What can hang from each mark
Z_226: Z_781 Z_875
Z_371: Z_36 Z_102
Z_102: Z_36 Z_371
Z_423: Z_443 Z_933
Z_781: Z_226 Z_443 Z_445
Z_987: Z_36 Z_445
Z_875: Z_226
Z_933: Z_423
Z_36: Z_102 Z_371 Z_987
Z_443: Z_423 Z_781
Z_445: Z_987

Known rows, with every way that one mark hangs from another
(Z_102 Z_371): [  1  -2   3  -5  -6  -1  -2  15  -4   3 -12  12   4  -7  -1   4  -6   5
  -1   1  -3   4   2   7  -6  -8  -7  -3   1   4   7]
(Z_875 Z_226): [  6  -1  -1   1  -5   2   3  -3  -3   0  -4   9  -6   0   8  -1   2  -6
   8  -3   0  -6   2   4 -10  -2  -7 -11  -6   5  -9]
(Z_102 (Z_371 (Z_36 Z_987))): [-13 -10   4 -18  -9  -3   0  16   0   4 -15   0   8  -8  -2   2   1   1
   4   3  -9  22   3  24   5  -5  -7  -1   0  18  -1]
(Z_987 (Z_36 Z_371) Z_445): [-17  11  -7  -6   0  -9   9  12 -10   5 -12   8   2   2 -15  -4   2  -6
   4  12  19  -1   4   3  -7  -2  -4 -15  -6  15  -1]
(Z_443 Z_781): [ -9  -1   5   5   0  -3   4   7  -1   5  -3  -1  -8   3  -4  -5   6  -2
   7   0   2 -11  -1   0  -6  -1   7 -10   0   1   1]
(Z_423 (Z_443 (Z_781 Z_445)) Z_933): [-13   8  16   4  -9  -1  14  -4 -18  16 -10 -18 -13  -4   0  -5  13  -9
  -7   9 -10   1  -4  -6  -9  10   3 -11  -5  -7  -5]
(Z_423 Z_933): [  2  -3  -2  -1   2  -1   9  -3  -6   2  -2 -16   2  -4   4   3   1   0
  -9  -1  -7   6  -7   0   1   6   0   1  -3 -10  -6]
(Z_371 (Z_102 Z_36)): [-10 -11   5  -1  -5   4  -6  12   6  12   6 -12   2   0  -4  -4   4   3
   2 -11  -4  -1  -6  11  -1 -11   5 -11   2  19   4]
(Z_423 (Z_443 Z_781) Z_933): [-18   1   7   1  -5  -2  14   0 -18  11 -16 -17  -6  -3   3   3  13  -7
  -8   1  -8  -4  -6  -2  -1   6   6  -8  -5  -3  -7]
(Z_875 (Z_226 (Z_781 (Z_443 Z_423) Z_445))): [ -6  19  16   1 -12   2  12 -15  -4   4  -1  11 -18   4  12 -14   5 -16
   9  12  10 -44  15  -4 -31   6  -6 -13 -10   7 -15]
(Z_781 (Z_443 (Z_423 Z_933)) Z_445): [  1  13  19  -2  -8  -3  12  -9  -9   3   2 -15  -9  -4   8 -11   9  -4
 -11  12  -5 -11   6 -10 -13  16  -4  -1  -3   0  -6]
(Z_423 (Z_443 (Z_781 Z_226 (Z_445 Z_987)))): [-22  18  19   4 -18  -7   5  -7 -17  12 -15   9 -31  -3   6 -13  15  -8
   4  21  -5 -11  -3  -6 -31   8   2 -26  -6  19  -6]
(Z_987 Z_36): [-10  -2   5  -6   4   2   6   7  -4  -5  -3   4  -3   5  -3  -1  -1  -1
   8  10   3  -3  -2  -4   1   2   2  -5   0   6   2]
(Z_102 (Z_36 Z_987) Z_371): [ -8 -12   5 -11 -13  -3  -1  20   1   1 -15  -6   8   0   3   6  -1   8
  -6  -7 -11  14   7  12  -4  -9  -9  -2  12  23   6]
(Z_445 (Z_987 (Z_36 (Z_102 Z_371)))): [-21  -2  13  -3  -4  -8   4  14   0   4 -21  29  -8   0   3 -11  -1   1
   1  18 -12  10   3  -3 -21  -8   2 -31  -7  24  14]
(Z_445 Z_987): [ -5   2   1   3   2  -5   0  -2  -1   2  -5  -1 -10   0   6  -3   5   2
  -6   9  -5   4  -4   2  -9   4   2 -10  -5  14   2]
(Z_423 Z_443): [-13   6   5  -1  -7   3   2  -2 -13   4 -10  -2   0  -2   0   6   7  -5
  -6   1  -3   3   2   0   4   0   0   0  -2   3  -2]
(Z_781 Z_226 (Z_445 (Z_987 Z_36))): [-11  12  16  -7  -6  -6   6  -3  -8  -2  -5  14 -26   1   4 -15   3   0
  10  30  -1  -5  -7 -11 -29   9  -3 -22  -2  22  -5]
(Z_933 (Z_423 (Z_443 Z_781))): [-28   5   9  -1  -3   7   4  -2  -5   9  -9   2  -7   6 -12  -3  15  -9
   3  -1   2 -17   1  -3  -6   9   4   5  -6  11  -9]
(Z_781 (Z_226 Z_875) Z_445): [  8   7  12  -7 -10  -7   7 -20   1  -6   0  13 -20   4   1 -19  -4  -2
  12   8  -1  -7   2   3 -27   9 -10 -11   3  -2 -14]
(Z_36 Z_102 Z_371 Z_987): [-19   0  -2   0  -7  -9   0 -14   7   5 -13  15  12  -3   3 -10  11  -6
  -9  -7 -12  17   7   0 -11  -3   1 -17  -4   4   6]
(Z_226 (Z_781 (Z_445 Z_987)) Z_875): [ -7   8   9   3   5  -8  13 -20   6   6  -1  -1 -23  11   5 -20  -5  -4
   3  12   0 -13  -2   8 -29  11  -3 -14 -11   2  -9]
(Z_781 Z_226 (Z_443 Z_423) (Z_445 Z_987)): [ -8  24  21  -2 -17  -8   3 -12  -7  -3  -4  12 -29  -2  13 -19  13  -2
   0  26  -1 -25   7 -11 -35  13  -5 -17  -2  25  -7]
(Z_781 (Z_226 Z_875)): [  2   0   4  -7  -6  -7   8 -15   0 -12  -5  13 -13   5   3 -13  -4   1
  10   0   1 -12   1   7 -19   4  -7  -9   3  -1 -16]
(Z_102 (Z_371 Z_36)): [ -6  -8   4 -14  -6  -2   0  21  -2   9 -12   6   5  -8  -7   1  -7   4
   5   7   1  13   3  23   5  -8  -4 -10  -3  16   0]
(Z_445 (Z_987 Z_36)): [-15   0   6  -2   5  -4   7   6  -5  -2  -7   3 -13   6   2  -4   4   3
   2  18  -2   1  -6  -3  -8   4   4 -15  -5  21   3]
(Z_423 (Z_443 (Z_781 Z_226 Z_445)) Z_933): [-14  13  17  -3 -17  -3  14  -9 -22  11 -14  -6 -19  -7   3  -8  12  -9
   1  13  -7 -10  -4  -9 -22  10   0 -15  -1  -3 -15]
(Z_443 (Z_423 Z_933) (Z_781 Z_445)): [ -2   5  19   6  -4  -9  16   8  -4  12   0 -23 -15   2   4 -17   9  -6
  -3  15  -5  -9  -5  -7 -14  12   7 -10  -3  -3 -10]
(Z_423 (Z_443 (Z_781 Z_226)) Z_933): [-20   6   8  -4 -13  -4  14  -4 -22   5 -19  -7 -14  -6   5  -1  12  -7
  -2   6  -5 -15  -5  -6 -15   5   4 -12  -1  -1 -16]
(Z_371 Z_36 Z_102): [-14  -8   4  -5  -1   2  -4   8   6  15   7  -7   2  -8  -9 -10   4  -4
  13  -1  -3   6  -8  20   7  -4   7 -10  -9  15  -3]

Rows
[ -7  -2  12   6   0 -10  16  12  -4   6  -5 -22 -11   3   7 -11   9  -3
  -4   7  -4 -14  -6  -3  -6   7   9  -7  -4  -1 -11]
(Z_443 (Z_423 Z_933) Z_781)
[-16   9 -14  -4  -7 -13   2   1  -4   6 -12  -2   7  -2  -6  -2   9  -8
  -4  -1   7  11   7   9 -10   1  -7  -2  -2  11  -4]
(Z_36 Z_371 (Z_987 Z_445))
[ -5   6   9  -3  -4  -3  12  -4  -9  -2  -2 -14  -4  -3  10  -4  10  -1
 -12   4  -4 -17   5  -6  -6  11  -1   0  -3   2  -7]
(Z_781 (Z_443 (Z_423 Z_933)))
[-12  13  10   0  -7   2  13  -9  -4  -1  -7  12 -12   4  14  -7   5 -12
   7   4  12 -49  13   1 -24   1  -2 -11 -10   8 -18]
(Z_875 (Z_226 (Z_781 (Z_443 Z_423))))
[-28   3   5   2   2 -10   7  -3   0   8 -17  23  -3   2   0 -15   8  -1
  -5  14  -4  11  -2  -4 -18  -2   6 -38 -12  21  10]
(Z_445 (Z_987 (Z_36 Z_102 Z_371)))
[ -2   9  23   1 -13 -16  13  -5   2  -4  -2   7 -33  12   2 -32   3  -7
  17  15   4 -27   4   2 -33  11   0 -19   1   6 -18]
(Z_443 Z_423 (Z_781 (Z_226 Z_875) Z_445))
[-17   2  11  -6 -11  -8  20 -15 -18  -1 -20  -4 -20   2   5 -10  10  -6
   2   1  -7 -15  -5   6 -20  11   0 -16  -2  -5 -24]
(Z_423 (Z_443 (Z_781 (Z_226 Z_875))) Z_933)
[ -4  10  20   2 -12 -12  16   2  -7   6  -4 -11 -25  -1   8 -22   8  -6
   4  19  -3 -21  -5 -11 -27  12   3 -15   0   0 -18]
(Z_443 (Z_423 Z_933) (Z_781 Z_226 Z_445))
[ -8  16  20  -2  -5  -5  16 -21   3  -2   2   4 -19  11   5 -23   0  -9
   6   9   8 -37  14   2 -26  13  -4  -5  -6  -2 -13]
(Z_226 (Z_781 (Z_443 Z_423) Z_445) Z_875)
[-17   6  20   5   0  -6  11   7  -5   9  -5   3 -26   8  -3 -16  10  -4
  11  26  -1  -6  -7  -8 -20   9   8 -26  -7  19   5]
(Z_443 (Z_781 (Z_445 (Z_987 Z_36))))
[ -4   9  20   9  -7  -9   7  11   2   9   3  -6 -19   7  -1 -19   8  -7
   6  16   2 -15   1  -4 -15   7   7 -13  -2   7  -4]
(Z_443 Z_423 (Z_781 Z_445))
[  2  15  17 -11 -15  -3   8 -29  -5 -11   0  21 -21   1   2 -20   3  -1
  12   6   0 -21  12   0 -31  13 -13 -12   4  -1 -10]
(Z_781 (Z_226 Z_875) Z_443 Z_445)
[-12  21  17   1  -7   1   9 -10   0   4   3   1 -13   4   4 -13   3 -10
   1  14  11 -38  12  -7 -21   8   0  -3  -5   1  -8]
(Z_226 (Z_781 (Z_443 Z_423) Z_445))
[ -1  18  19  -8 -16  -4  12 -14 -12  -2  -1  -3 -17  -7  12 -14   8  -4
  -4  18  -4 -23   5 -13 -25  15  -7  -6   1   2 -14]
(Z_781 Z_226 (Z_443 (Z_423 Z_933)) Z_445)
[-24  -1  -4  -7 -10  -6  -3   9   3  14   3 -16   1  -5 -11 -10  11 -15
  16   1  -1  15   0  25   2  -2   3   1  -8  23  -9]
(Z_371 (Z_36 (Z_987 Z_445)) Z_102)
[-10  -3  -3 -10 -19 -10   0  27  -2   5 -17  -6   4   2  -4   5   0   1
  -1  -1   0  13  15  15 -10 -11 -12   1  12  28   1]
(Z_102 (Z_36 (Z_987 Z_445)) Z_371)
[ -7  20  15  -4 -14  -3   1 -20 -10  -2  -2  19 -24  -6   8 -12  11   1
   2  18  -2 -17   5  -9 -33  12  -8 -17  -1  19  -1]
(Z_781 Z_226 Z_443 (Z_445 Z_987))
[  1   9   4   3  -4   3  10 -13   0  10  -1  10 -13   3   9  -9  -4 -13
  12   7   8 -23   4   0 -25   0  -6 -13 -10  -4 -13]
(Z_875 (Z_226 (Z_781 Z_445)))
[ -1   7   8   0   2  -3  14 -19   7   3   3   1 -14  11  -1 -17  -9  -7
   9   5   6 -17   3   6 -21   7  -3  -6  -5 -12 -11]
(Z_226 (Z_781 Z_445) Z_875)
[-18  22  18   4  -4  -4   9 -11  -1   6  -1  -1 -22   4  11 -17   9  -7
  -4  22   5 -33   7  -6 -30  12   1 -12 -10  13  -4]
(Z_226 (Z_781 (Z_443 Z_423) (Z_445 Z_987)))
[-10  19  12   2  -7   3  10 -23  -6   8  -6  17 -23   0  14 -10   8 -10
   6  13   3 -32   8  -1 -39   8  -7 -24 -14  14  -7]
(Z_875 (Z_226 (Z_781 Z_443 (Z_445 Z_987))))
[-24   6 -11  -1 -10  -8  -4   2  -1  14  -5  -4   8 -10  -8  -9  14 -12
   2  -7   1   9  -1  14 -12  -3  -2  -5  -7  15  -2]
(Z_36 (Z_371 Z_102) (Z_987 Z_445))
[-13  -5   5  -3 -13  -5  -3   3   6   1 -17  21   7  -4   5  -6   3  -2
  -2  -4 -20  18  11   3 -14  -9  -2  -7   3   5   9]
(Z_36 (Z_102 Z_371) Z_987)
[-17   1  -7 -10  -8  -9   3   7   0   6  -4 -12   2   1  -8  -5   8 -10
  10   7   5  17  10  18   4   2  -2   4  -3  20 -13]
(Z_371 (Z_36 (Z_987 Z_445)))
[  3   9  14  -3  -8 -12   6 -21  -1  -3  -3  13 -30   5   7 -23   0   0
   8  16  -6  -4  -2   4 -34  12  -9 -20  -3  13 -12]
(Z_781 (Z_226 Z_875) (Z_445 Z_987))
[-25   6  24  10  -3  -9  10   1   3  12  -7  18 -26   9  -2 -27  12  -8
  12  24  -9  -1   1 -14 -28   4  12 -38  -9  19  11]
(Z_443 (Z_781 (Z_445 (Z_987 (Z_36 Z_102)))))
[ -6   0   9  -2  -7 -10  11  -9  -1  -8  -7  13 -21   8  -1 -18   2  -1
  17   1   4 -24   1   7 -24   4   1 -17   3   1 -17]
(Z_443 (Z_781 (Z_226 Z_875)))
